Each row comes from the steps of one path. Every step used is in the known rows, and no mark comes twice. Write the path behind each row, first mark first.
Known rows:
kago nimet gizez: [ 10  -1   5  -3   6  12  15  14 -17   1  20  23 -19   6  -5   2   6  17
  -7]
kare kago: [  1  10  -7  10   1 -16   8  -1   7  13  -9   7  -4 -12   8  10 -23  -9
 -18]
zaze nimet: [ 10 -21  -4 -11   4  -7  -6   9 -21   8  -2 -19   1   1   5 -11  -5  -4
   6]
lufor gizez nimet: [ 34  -2   7   9 -26   1  11   0 -29  -5  18  27   1  -4 -15   3   4   3
   0]
zaze vesefug: [ 10 -16 -11  -5 -23 -13 -19   7   5  11   1 -19   3  -3  -3  -7 -11   4
   6]
kare kago nimet lufor: [-17  10  -7   8  10 -13  26   1   5  13  -7  13 -17  -1   8   9  -4   6
 -17]
kago kare nimet gizez lufor: [ -6  36  23   1 -30  10  -5  18 -37  -1  -2  42 -15 -23  -3 -16   1 -11
 -23]
lufor gizez nimet kare kago: [ 34   8 -21  33 -30  -9  22   4 -27  -3   6  43  -6 -12 -20  22 -17  14
 -40]
kago kare nimet lufor: [-33  29  16   1  -7 -15   7   4 -16 -23  -6  22  -9  -8   3 -11  23 -13
 -20]
gizez nimet: [ 14   2  10   8 -20   0  -3  -5 -19   4  -4   0  -7 -27  -5  -7   0  -6
   4]
kare kago nimet lufor gizez: [  3   7 -10   9   3 -11  40   5  -4   4  15  40 -10  23  -3  18   0  15
 -21]
kare nimet: [-16  24  16   2  -8 -11  -3   4 -12 -15  -2  13   1   6  -4  -2  -3 -16
 -11]
vesefug zaze nimet lufor: [ -5 -18 -15 -22 -11 -15   8   1 -29  -8  -7 -16  11 -11  -7 -17  16   3
  10]
vesefug zaze nimet gizez lufor: [ 21 -11  -8 -21 -33   8  -6  15 -49  13  -3   5   5 -25 -12 -22  -6   5
   7]
vesefug zaze nimet kago kare: [-10 -27  -7 -25   0 -46  -6   9 -35  -2   3 -17   7  -3   0 -12  32   7
  11]
kago kare nimet zaze: [-11  31  13  -6 -11 -27   7   0 -24 -25  14  25   1  -3   1 -16  24 -13
  -6]
lufor gizez: [ 20  -4  -3   1  -7   2  13   4 -10  -9  22  26   8  24 -11  10   4   8
  -4]
lufor gizez nimet zaze: [ 44   2 -11   4 -35  -7  25 -12 -33 -16  21  36   6  -8 -14  -5  20   4
   2]
vesefug zaze nimet: [  6 -19   1 -25  -7 -20  -8  10 -33   0   7 -22  17  -2  -9 -14   2   1
  21]

Which path is each row?
[  3   4  -6  11 -24   4  13 -12 -16  -5 -20   6 -12 -35  -2  -9  14  -3
  -7]
gizez nimet lufor
[  9   7   7  -1 -14  28   6  16 -21  21   7  26 -17  -3  -5  -7  -3  18
  -2]
kago nimet gizez lufor
[ 24 -12 -15  12 -26 -18  18  -9 -23  -8   2  29  -4   0 -12  11  23  11
 -11]
lufor gizez nimet kago
[ 18 -10  -1   8 -20 -26  12   1 -31  -7  13  32  -9  -4  -6   6  34   9
 -10]
lufor gizez nimet kago kare
[ 15 -21 -19 -21 -17 -13  19   6 -39 -17  14  10  19  13 -17  -8  21  11
   6]
vesefug zaze nimet lufor gizez
[  4  13 -14  -7 -40 -32  -7  -2 -11 -14   2   3  11  -1  -7 -16   2  -9
  -2]
kare nimet zaze vesefug
[-13  25  13   2 -14 -13  19   8 -25 -32  15  47  -2  16  -8  -1  27  -5
 -24]
kago kare nimet lufor gizez
[-16  -7  -7  -1   7 -28   1   1  -3  -2  -4   5 -10  -1   8   1  29   8
  -9]
nimet kago kare
[ -7  -2  -5  11   6   6   6  15  -9  -3  15   8 -10  23 -13   9   6  34
 -11]
kago nimet kare
[ 10  17   1   9 -14  11  14  13 -14  34  -3  34 -22 -16   3   4 -27   8
 -20]
kare kago nimet gizez lufor
[ 14  -3 -21  -4 -18 -37   7   3   4  22  12  -4  -2   1   3  -2 -14  10
   2]
kare kago nimet zaze vesefug
[ 13   2  -9  23 -26   6   2   2 -25  -7  -5   9  -9 -25 -15   3   3  14
 -19]
gizez nimet kare
[  1  10 -27  25  -4 -10  11   5   2   2 -10  16  -6  -8  -4  19 -20  11
 -39]
nimet kare kago
[ 23   6  -8   5 -29  -9  12 -18 -23  -6   0  10  -2 -32  -4 -13  16  -3
   7]
gizez nimet zaze
[ 18 -23 -24  -8  -8   0  22   5 -27  -9   6  14   3  17  -3  -6  14   8
  -9]
zaze nimet lufor gizez
[ 15  11 -17  32 -23 -10   9  -1 -17   7 -15  16 -14 -37  -8  13 -20   6
 -36]
gizez nimet kare kago
[ 10 -12 -31  13  -1 -16   6  13 -19  11 -12  -3  -7  -7   1   7 -25   8
 -34]
zaze nimet kare kago
[ -4  27  21  -1  -8  -7   2  17 -32 -22  11  38 -16 -13  -3  -5  12 -12
 -28]
kago kare nimet gizez
